Each row comes from the steps of one walk. Every step used is in the known rows, and no mark comes twice. Write the walk behind each row, first mark first.
Known rows
puzi-vedi-reve: [-0.65  1.87 -1.51 -0.21 -2.50 -0.81 -0.68  0.45 -0.40 -0.05 -0.06  0.26
  1.03 -0.41  1.15  1.65  2.85 -0.60 -0.45 -1.37 -1.57  0.35  0.16]
penudov-doba-reve-vedi-puzi-zopar: [-0.07  2.05  0.03 -1.15 -1.11 -2.51 -3.40  1.12 -0.29  0.22 -0.34  2.85
  3.60  0.48  7.88  3.86  5.59  0.38  0.59 -0.65 -2.81  3.20  1.80]
doba-penudov-vedi: [ 0.11 -0.11  0.08 -0.64  1.43 -2.70 -2.66  1.08  0.90  1.23  1.63 -0.68
 -0.56 -3.63  1.06  0.37 -1.04  0.25  0.58 -2.01 -0.36  0.64  0.96]
penudov-doba-reve-vedi-fovad: [ 0.03  0.79 -1.58 -0.20 -1.67 -2.64 -1.96  1.08 -1.84  0.70 -0.01  1.46
  2.56 -0.93  4.03  0.31  2.48  1.01  0.17 -1.46 -2.61  2.14  1.37]
penudov-doba-reve: [ 0.49  0.28 -0.95 -0.73 -0.57 -0.88 -3.26  0.99 -0.20  0.77  0.57 -0.13
  0.84 -0.07  2.69  0.78 -0.40  2.23  0.13  1.28 -0.86  0.40  1.10]
vedi-penudov: [-1.07  0.55 -0.38  0.42  0.49 -1.39 -0.03 -0.16 -0.10 -0.29  1.29 -0.99
  0.70  0.28  1.60 -0.68  2.83 -0.55  0.32 -0.54 -1.94 -0.89  0.42]
penudov-doba-reve-vedi-puzi: [ 0.44  1.92 -0.80 -0.33 -0.52 -2.73 -1.25  1.57 -2.11  0.58  0.47  1.49
  3.02 -0.12  7.63  2.12  3.13  1.22  0.92 -1.85 -2.25  2.52  1.76]
zopar-puzi-rodo-teban: [-0.21  0.03  3.90 -0.38 -1.62 -1.92 -0.82 -0.63  0.93 -0.49 -0.15  2.03
 -0.18 -0.12 -0.83 -0.54  0.64  0.65  1.95  1.82 -1.59 -1.92  1.38]
doba-penudov-vedi-teban-rodo-puzi: [ 0.58  0.33 -0.45  0.41  0.75 -5.29 -5.12  1.32 -0.14 -0.40  1.86  2.49
  2.10 -4.14  2.64 -1.30  1.58  2.89  0.65 -2.30 -2.91  0.11  1.17]
rodo-puzi-vedi: [ 0.39 -0.11  0.32  0.40 -2.51 -1.34  0.98  0.69 -0.54  0.44  0.53  1.32
 -0.21  0.40  0.39  1.88  1.37 -0.10  0.17 -2.37 -0.70  0.24 -0.47]
teban-rodo: [ 0.96 -0.02 -0.75 -0.19 -0.48 -0.63 -0.52 -0.40  0.16 -0.46 -0.83  1.97
  1.16 -0.13  0.69 -1.06  0.99  2.01 -0.82  1.38 -0.24  0.35  0.23]
reve-vedi-puzi-zopar: [-0.61  1.80  1.15 -0.50 -0.49 -1.64 -0.13  0.20 -0.19 -0.51 -0.85  3.17
  2.66  0.40  5.27  3.10  5.88 -1.89  0.40 -1.81 -1.83  2.72  0.68]
penudov-vedi-fovad: [-0.98 -0.28 -0.36 -0.21  1.02 -2.13 -3.74 -0.10 -0.80  0.04  0.95 -0.11
  0.84 -2.44  1.25 -2.16  1.57 -0.68  0.05 -1.22 -1.26  1.54  1.10]
vedi-penudov-doba-reve: [-0.56  0.87 -1.25 -0.19 -0.02 -2.25 -3.41  0.84 -0.32  0.53  1.68 -1.00
  1.64  0.01  4.39  0.01  2.69  1.54  0.44  0.81 -2.84 -0.38  1.49]
zopar-puzi: [-0.33 -0.15  1.46  0.43 -0.53 -0.47  2.37 -0.42  1.56 -0.48  0.07  1.10
  0.55  0.97 -0.73 -1.18 -2.73 -0.29  1.22  1.18 -1.61 -0.67  1.02]
penudov-vedi: [-0.37 -0.60  0.60 -0.65  1.16 -1.33 -2.92  0.26 -0.11  0.52 -0.06 -0.43
 -0.03 -1.68  1.16 -0.59 -0.02  0.35  0.47  0.44  0.57  1.28  0.59]
vedi-teban-rodo: [-0.15  0.95 -1.51  0.68 -0.49 -1.30 -2.13 -0.13 -0.23 -1.31 -0.23  2.28
  2.12 -0.52  1.76 -1.79  2.87  2.03 -0.93  1.79 -2.12 -0.23  0.55]
rodo-puzi-zopar: [ 0.00 -0.45  1.85 -0.48 -0.69 -1.08 -2.21  0.05  1.07 -0.54 -0.39  2.16
  1.28  1.05  0.51  1.88  2.19 -0.19  0.60 -0.80 -0.93  0.30 -0.27]
fovad-vedi: [-1.31 -0.14 -0.52  0.80 -0.05 -0.71 -1.61 -0.18 -0.75  0.33 -0.19 -0.33
  1.35 -1.78 -0.63  0.69  1.96  0.33 -0.90 -0.76 -2.40  0.82  0.68]
puzi-rodo: [-0.39  0.18  1.16 -0.87 -0.98 -0.59 -2.99 -0.35 -0.05 -0.08 -0.21  1.16
  0.04 -0.43  1.19  0.81  1.71 -0.12 -0.11  1.76 -0.05 -0.29  0.07]
doba-penudov-vedi-puzi-rodo-teban: [ 0.03  1.62  2.58 -1.13  1.43 -4.98 -5.94  1.02 -0.71  0.53  2.94  0.84
  0.06 -4.88  4.56  1.09  4.89  0.31  1.44 -2.87 -1.94  0.05  2.07]
penudov-vedi-teban-rodo: [-0.51  0.38 -0.86  0.17  0.62 -2.68 -5.53  0.14 -0.33 -0.77 -0.23  1.66
  2.11 -2.28  2.98 -2.43  2.64  2.47 -0.51  2.09 -1.41  1.21  1.25]
doba-reve-vedi: [-0.16  0.73 -0.73 -0.39 -1.21 -1.78  1.31  1.68 -0.62  1.47 -0.98  1.31
  0.87 -0.94  1.96  1.74  0.24  0.80  0.06 -1.01 -0.80  2.04 -0.21]
zopar-puzi-vedi-teban-rodo: [-0.59  1.32 -0.77  1.20 -3.28 -1.93  0.58 -0.21  1.39 -1.17 -0.40  3.86
  1.83  0.31  1.37 -0.98  1.65  1.00 -0.63  2.27 -3.93 -0.07  1.53]

Write each row's walk
[-0.67  1.62  1.00 -1.09  2.03 -3.37 -5.17  0.86  1.72  0.36  2.33  1.18
  1.29 -3.22  4.77  2.23  4.00 -1.36  0.56 -2.72 -2.24  1.83  1.88]
doba-penudov-vedi-puzi-zopar
[-0.56  0.99  3.12 -1.23  1.10 -3.64 -5.92  0.16 -1.69 -0.18  1.30  0.84
  0.51 -2.75  4.63  0.20  5.79  0.56  1.41 -0.57 -1.01  0.62  1.77]
penudov-vedi-puzi-rodo-teban
[ 0.09  2.06  0.28 -1.03 -1.49 -3.42 -4.04  1.17 -2.02  0.32  0.39  2.62
  3.07 -0.47  8.90  2.84  5.28  1.08  0.76 -0.24 -2.43  2.32  1.79]
penudov-doba-reve-vedi-puzi-rodo
[ 1.56 -0.59  0.26  0.19 -0.84 -1.85 -0.26 -0.04 -0.40 -0.73 -0.21  2.75
  1.84  0.12  0.63 -0.98  0.93  2.63  0.14 -0.66 -0.70 -0.02 -0.16]
teban-rodo-puzi
[ 0.63  1.01 -0.33 -0.47 -2.83 -4.24 -5.71  1.32 -0.31 -0.67 -1.45  5.65
  5.05  0.07  6.14  1.95  5.78  3.83  0.45  0.93 -3.69  2.03  1.17]
penudov-doba-reve-vedi-teban-rodo-puzi-zopar
[-0.90  0.23 -0.94  2.00 -0.58 -3.27 -3.74  0.13 -1.75 -1.28  0.02  2.84
  3.90 -2.14  1.08 -0.97  4.64  2.84 -0.96 -0.91 -5.03  0.35  0.86]
fovad-vedi-teban-rodo-puzi
[-1.55  0.15 -0.89  0.95 -0.01 -2.15 -4.32 -0.70 -1.30 -0.22  1.02 -1.46
  2.62 -0.74  3.10  0.13  5.35  0.75 -0.13  0.09 -4.32 -0.18  2.15]
fovad-vedi-penudov-doba
[-0.54  1.52  1.21 -0.97  1.43 -4.31 -5.76  0.85 -0.09  0.36  2.72  0.82
  0.69 -4.30  5.79  1.29  3.44 -0.74  0.68 -2.40 -2.01  0.99  1.80]
doba-penudov-vedi-puzi-rodo
[-1.20  1.02 -1.06  0.49 -1.72 -1.44  0.60  0.11  0.04  0.37  1.04 -0.44
 -0.21  0.11  1.92  0.99  4.37 -1.27 -0.51 -0.99 -2.20 -0.25  0.40]
puzi-vedi-penudov
[-0.47  0.36  0.77  0.38 -2.87 -0.63  2.82 -0.06  1.59  0.20 -0.14  1.49
 -0.23  1.07 -0.57  0.71 -1.18 -1.03  0.40  0.71 -1.91 -0.04  0.93]
zopar-puzi-vedi
[-0.36  1.48 -1.44  0.18 -1.37 -2.56 -3.16  1.71 -1.61  0.35 -0.36  1.57
  2.66 -0.75  5.25  1.15  2.74  2.19  0.68  0.44 -2.81  1.51  1.27]
penudov-doba-reve-vedi-teban
[-1.52  0.97  0.34  0.93 -2.36 -1.94  2.96 -0.31  1.49 -0.03  1.08  0.66
  0.43  1.22  1.27 -0.05  1.56 -1.63  0.66  0.18 -3.73 -0.78  1.40]
zopar-puzi-vedi-penudov
[-1.94  1.44  0.78  0.49  0.04 -2.38 -4.25 -0.34 -1.75 -0.58  0.98  1.43
  2.47 -2.15  4.03  1.73  6.27 -0.60 -0.90 -1.11 -4.05  1.11  1.51]
fovad-vedi-puzi-rodo
[ 0.69  0.45 -0.95 -0.72 -1.56 -1.71 -1.04  1.40 -1.19  1.26 -0.93  0.88
  1.70 -0.11  4.01  1.82  0.66  1.99  0.77  0.16 -0.75  1.84  0.91]
penudov-doba-reve-vedi
[-1.44  1.46  2.10  0.34  0.00 -3.05 -4.42 -0.25 -2.42 -0.40  1.07  1.07
  1.86 -2.81  2.88  1.52  7.75  0.49 -0.16 -1.70 -3.95  0.05  1.85]
fovad-vedi-puzi-rodo-teban
[-0.23  1.48 -2.20  0.61 -2.79 -1.43 -1.79  0.18 -0.09 -0.75 -0.40  2.67
  1.32 -0.66  1.96  0.13  4.50  1.32 -1.93  1.15 -2.25  0.53  0.53]
puzi-vedi-teban-rodo
[-0.86  1.60  1.00 -0.38  0.59 -0.70 -2.14 -0.28  0.78 -0.99  0.61  1.75
  1.84  0.57  3.73  1.93  4.84 -1.64 -0.05 -0.67 -1.88  1.27  0.90]
vedi-puzi-zopar
[-1.88  1.19 -1.19  0.69 -0.27 -1.47 -2.73 -0.07 -1.30 -0.42 -0.14 -0.39
  3.11 -2.23  0.13  0.59  3.42  0.18 -0.40 -1.50 -3.77  0.47  0.84]
fovad-vedi-reve
[ 0.41  0.38 -0.47  1.03 -0.72 -2.56 -2.41  0.25 -0.96 -1.66  0.14  3.14
  2.75 -0.38  1.59 -1.74  2.76  2.57 -0.16 -0.13 -2.70 -0.44  0.19]
vedi-teban-rodo-puzi
[-1.05  1.08  1.74 -0.93  1.24 -3.05 -5.82  0.04 -0.96 -0.36  1.23  1.20
  1.41 -2.01  5.90  0.41  4.30 -0.53  0.49 -0.02 -1.15  1.64  1.42]
penudov-vedi-puzi-rodo
[ 0.65  0.58 -0.40  1.03 -1.69 -3.48 -0.22  0.78 -1.88 -1.16 -1.12  4.20
  3.40 -0.37  3.03 -0.54  3.59  2.45  0.41 -1.36 -2.53  1.14  0.03]
reve-vedi-teban-rodo-puzi
[-2.25  1.51  0.51  0.43  0.54 -1.57 -3.69 -0.39  0.14 -0.69  0.30  1.69
  3.11 -1.28  3.14  2.48  6.88 -1.32 -0.97 -1.33 -4.34  1.96  1.58]
fovad-vedi-puzi-zopar
[ 0.06  0.43 -0.39  0.04 -0.87 -2.22 -0.41 -0.07 -1.57 -0.06 -0.10 -0.03
  2.14  0.83  5.07  0.47  4.28  0.21  1.48 -0.51 -1.95  0.64  1.28]
reve-vedi-penudov-doba
[ 0.36  0.51 -0.80  0.62 -2.65 -3.31  0.28  0.00 -0.47 -0.44  0.78  2.13
  1.65  0.44  2.61  0.21  5.26  1.13 -0.38 -1.60 -2.69 -0.17  0.27]
teban-rodo-puzi-vedi-penudov
